Every row comes from one small tree of marks. The marks that hang from a mark follow it in brackets, in alphabetical order. Every link used is in the known rows. Which tree was each row made from?
Known rows:
fepubut[tulu[guti[notedi[dagu[nelu]]]]]: [ 0.45 -1.42 -1.19 -0.55  1.52  1.33  1.02  1.72  0.49 -1.40  0.83  1.49
 -0.85 -0.05 -0.08  0.63 -0.22 -0.48  0.39 -2.20  0.23  3.11]
durob[monib noza]: [-0.52  2.90  0.45  1.54 -0.20  0.99  2.52  0.56  0.67 -1.34  0.94  3.16
  2.32 -1.26  0.55 -0.70  2.33  0.00 -1.54  0.28 -0.60 -4.53]
tulu[difa fepubut guti[notedi[dagu[durob[monib] nelu]]]]: [-0.09 -2.87  0.31  1.48  1.08  2.05  0.55  1.89  0.34 -0.21 -1.44 -1.54
 -2.19  0.67 -1.79  0.79 -0.61 -1.49 -0.61 -2.00 -0.41 -2.51]
nelu[dagu[durob[monib] notedi]]: [-2.02  0.34  0.66  1.41 -0.32  0.43  1.41 -0.13  2.09 -0.62  2.29  2.85
  1.44 -1.32 -0.60  0.29  0.90  0.59  0.02  0.64  0.72 -2.24]
korabug[vonur[durob]]: [-1.30  3.20  0.82 -0.33  0.69  1.01  0.98  1.84  0.83 -1.67  0.82 -0.83
  2.48  0.69  1.68 -0.96  1.88  0.59 -1.28 -2.23 -2.04  0.38]
fepubut[tulu[difa guti[notedi[dagu[durob]]]]]: [-0.82 -2.96 -0.25  0.16  0.79  1.04  0.25  1.28  1.02 -1.56 -0.56  0.24
 -1.20  0.01 -1.06  0.81 -0.10 -0.34  0.48 -2.28 -0.60 -0.09]
durob[noza]: [-1.03  2.13  0.51  0.07 -0.03  0.81  2.17  0.50  2.00 -0.67  0.96  2.05
  1.56 -0.27  0.50 -0.29  2.52  0.71 -0.65  0.07 -0.20 -0.95]
guti[notedi[dagu[durob[monib]]] tulu[difa]]: [-0.35 -0.56  0.43  0.46 -0.46  1.51  0.65  1.46 -0.17 -0.93 -2.54  3.26
 -1.23  0.22 -0.10 -0.11  1.18  0.27 -0.58 -0.19 -0.90 -4.91]
tulu[difa fepubut guti]: [-1.00 -2.45  1.03 -1.04  1.57  2.11  0.31  2.61  1.01 -0.54 -0.71 -3.33
 -0.94  1.10 -2.12  0.59  1.22 -2.50 -0.17 -2.58 -0.16 -0.50]
vonur[durob[noza]]: [-2.05  4.37 -0.02 -0.18  0.83  0.77  2.38 -0.01  2.42 -1.49  0.77  0.79
  1.96  0.10  0.25 -0.96  3.00  1.47 -1.10 -0.84 -1.36 -0.94]
tulu[difa fepubut]: [-1.14 -1.44  1.50 -1.02  1.18  1.68  1.03  1.50  1.16 -0.42 -1.34 -1.98
 -0.05  0.75 -1.88 -0.19  2.03 -2.79 -0.18 -1.16  1.04 -0.43]
dagu[durob[monib] nelu]: [-0.66 -1.47  0.96  1.34  0.74  0.13  1.72  0.16  2.22 -0.63  2.86  2.15
  0.92 -0.99 -0.44 -0.52  0.00 -0.28 -0.17 -0.31  0.92 -0.22]
notedi[dagu]: [-0.13  2.20 -0.11 -0.39  0.56  0.68  1.97  1.25  1.89 -1.80  0.68  0.98
 -0.20  0.19  1.29 -0.18  1.82 -0.24  0.10 -0.93 -0.58 -0.43]
noza[durob]: [-1.92 -0.40  0.94 -1.90 -0.34  0.45  1.08  2.20  1.38 -1.90  1.75  0.15
  1.07  0.62  0.03 -0.45  1.65 -0.47 -0.32 -1.81  1.16  0.28]
guti[notedi[dagu] tulu]: [ 0.26  1.93 -0.80 -1.37 -0.09  1.50  1.42  2.31 -0.49 -0.80 -1.86  3.51
 -1.26  0.58  1.26 -0.20  2.13  1.00 -0.02 -0.46 -0.73 -0.76]
tiga[vonur[durob[monib noza]]]: [-1.22  4.43  1.34  0.69  0.33 -0.33  1.82  0.44  0.29 -1.23  0.89  1.87
  3.20 -0.30  0.22 -1.48  3.06  2.09 -2.38 -0.54 -3.18 -3.08]
nelu[dagu[durob[monib noza]]]: [-1.46  2.60  0.78  1.52 -0.74 -0.11  2.22  0.11  2.03 -1.07  1.30  3.68
  2.21 -1.38 -0.25  0.08  1.33  0.66 -0.69 -0.71 -0.47 -3.68]
guti[notedi[dagu] tulu[difa fepubut]]: [ 0.04 -0.24  0.17 -1.23  0.32  2.75  0.93  2.60 -0.76 -0.16 -4.26  0.88
 -1.93  1.29 -0.92  0.20  1.90 -0.97 -0.32 -0.70 -0.12 -2.00]
fepubut[tulu[guti[notedi]]]: [-0.47 -0.88 -1.19 -1.21  1.17  0.80  0.97  2.08 -0.40 -1.34  0.61  1.28
  0.07 -0.47 -0.32  0.09  0.87 -0.42  0.57 -2.14 -0.03  2.47]
dagu[durob nelu notedi]: [-1.79 -3.64  1.10  1.16  0.75  0.93  1.01 -0.70  3.93  0.87  3.59  1.27
  0.15 -0.30 -0.92  0.38 -0.06  1.52  0.60  1.62  2.10  2.78]
guti[notedi[dagu[durob[noza]]] tulu[difa fepubut]]: [-0.55 -0.41  0.48  0.67 -0.55  2.45  1.53  1.61  0.36  0.51 -4.01  1.74
 -1.51  0.54 -1.37  0.61  1.33  1.23 -0.55  0.02 -0.89 -3.77]
nelu[dagu]: [-1.14  2.16  0.49 -1.85  0.45  0.07  1.33  1.16  1.79 -1.32  1.04  1.79
  1.14  0.26  0.19 -0.09  2.14 -1.18  0.21 -1.72  0.67  1.04]

Which tree is each row?
[-0.43 -4.31  0.05  0.17  1.26  1.28  0.05  0.94  1.68 -1.06  0.09  0.35
 -1.44  0.33 -1.41  1.00 -0.91 -0.77  0.35 -2.24  0.27  1.56]	fepubut[tulu[difa guti[notedi[dagu[durob nelu]]]]]
[-0.32 -1.15 -0.19 -0.55  1.04  2.19  0.43  2.73 -0.04 -0.55 -2.53 -2.56
 -2.36  1.48 -1.10  0.75  1.04 -1.68 -0.26 -2.31 -0.70 -1.39]	tulu[difa fepubut guti[notedi[dagu]]]
[ 0.08  1.08 -1.40 -0.33  0.90  1.63  1.60  3.13 -0.54 -0.49 -1.24 -1.30
 -1.89  0.60 -0.07  0.54  1.02 -0.14  0.25 -2.15 -1.06  0.10]	tulu[fepubut guti[notedi[dagu]]]
[-0.91 -3.25  0.64 -1.28  1.65  1.49  0.06  1.62  1.17 -1.85  0.60 -0.51
  0.24  0.06 -1.62  0.49  0.78 -2.28  0.12 -2.64  0.17  0.90]	fepubut[tulu[difa guti]]
[-0.23 -0.64  0.45  0.79  0.77  0.40  1.85  0.29  3.58 -0.87  2.00  1.17
 -0.61  0.06  0.38  0.28  0.02  0.66  0.51 -0.71  0.25  1.39]	notedi[dagu[durob nelu]]
[ 0.16 -0.62 -0.32 -0.35  0.09  1.22  1.27  1.45  1.03  0.08 -0.67  3.72
 -1.63  0.50  0.47  0.14  0.49  1.78  0.33 -0.20  0.00  0.86]	guti[notedi[dagu[durob nelu]] tulu]
[-0.34  0.31  0.56  1.84  0.18  0.70  2.37 -0.24  4.00 -0.47  1.73  2.07
  0.05 -0.17  0.37  0.55  0.19  1.75 -0.20  0.07 -0.33 -0.24]	notedi[dagu[durob[noza] nelu]]
[ 0.45  1.77 -0.97 -1.13  0.25  2.15  2.02  2.95 -1.22 -0.11 -3.10  1.95
 -1.56  0.43  0.02 -0.01  1.89  0.40  0.07 -0.63 -0.45 -0.75]	guti[notedi[dagu] tulu[fepubut]]
[-0.45 -3.46  0.13  1.13  0.80  1.62  0.52  0.46  2.02 -0.75 -0.19  1.19
 -0.78  0.11 -1.39  1.26 -0.75  0.21 -0.26 -1.57 -0.19  0.11]	fepubut[tulu[difa guti[notedi[dagu[durob[noza] nelu]]]]]
[ 0.06  0.94  0.49  3.00  0.04  0.86  2.65 -0.27  2.92 -0.97  1.72  2.96
  0.66 -0.99  0.45  0.26  0.03  1.15 -0.94  0.17 -0.62 -3.06]	notedi[dagu[durob[monib noza] nelu]]
[-1.37 -3.00  1.01  2.47  0.58  1.07  1.36 -0.70  2.75  0.29  3.59  2.29
  0.84 -1.21 -0.88  0.04 -0.26  0.84 -0.22  1.86  1.78 -0.35]	dagu[durob[monib] nelu notedi]
[-0.80  2.08  0.18  1.84 -0.41  0.42  2.62  0.16  3.16 -1.05  0.90  1.95
  0.29 -0.59  0.78  0.32  1.20  2.21 -0.05 -0.04 -1.45 -2.32]	notedi[dagu[durob[noza]]]
[ 0.04 -3.48 -0.09 -0.74  1.63  1.81 -0.07  1.39  0.94 -1.38 -0.36  0.27
 -1.24  0.80 -1.00  0.85 -0.18 -1.87 -0.02 -2.33  0.56  1.77]	fepubut[tulu[difa guti[notedi[dagu[nelu]]]]]
[-0.37  0.22 -1.23  0.64  0.56  1.14  1.67  2.70  0.22 -0.21 -0.82 -1.26
 -2.10  0.11 -0.47  0.71  0.34  1.00  0.69 -1.93 -1.39 -0.12]	tulu[fepubut guti[notedi[dagu[durob]]]]
[-0.21  0.19  0.39  1.82 -0.64  2.57  1.78  1.60 -0.55  0.04 -3.99  2.54
 -0.99 -0.15 -1.27  0.33  1.21  0.71 -1.13  0.22 -1.17 -6.31]	guti[notedi[dagu[durob[monib noza]]] tulu[difa fepubut]]
[-0.81 -2.00 -0.07  0.41  0.69  1.68  0.50  2.27  0.68 -0.24 -2.09 -2.48
 -2.50  1.04 -1.50  0.92  0.28 -0.56  0.15 -2.26 -0.99 -1.64]	tulu[difa fepubut guti[notedi[dagu[durob]]]]
[-1.90 -1.03  0.59  2.38 -0.10  0.75  1.67 -0.19  1.89 -0.37  2.69  2.15
  1.09 -1.74 -0.44 -0.20  0.86  1.35 -0.06  1.72  0.47 -2.67]	dagu[durob[monib] notedi]
[-1.45 -1.96  1.16  3.69 -0.07  1.50  1.90 -1.29  3.16  0.71  3.29  3.34
  1.57 -1.47 -0.81  0.33  0.02  2.04 -1.00  2.56  1.14 -2.14]	dagu[durob[monib noza] nelu notedi]
[-0.30  0.64 -0.47 -1.84  0.33  1.89  1.64  2.94 -1.59  0.47 -2.49  1.92
 -0.70  0.34 -0.67 -0.43  2.33  0.05  0.13 -0.52  0.42  0.52]	guti[notedi tulu[fepubut]]
[-0.70 -1.37  0.66 -2.00  0.46  2.37  0.51  2.54 -1.10  0.44 -3.64  0.87
 -1.09  1.18 -1.58 -0.25  2.28 -1.36 -0.29 -0.63  0.79 -0.85]	guti[notedi tulu[difa fepubut]]
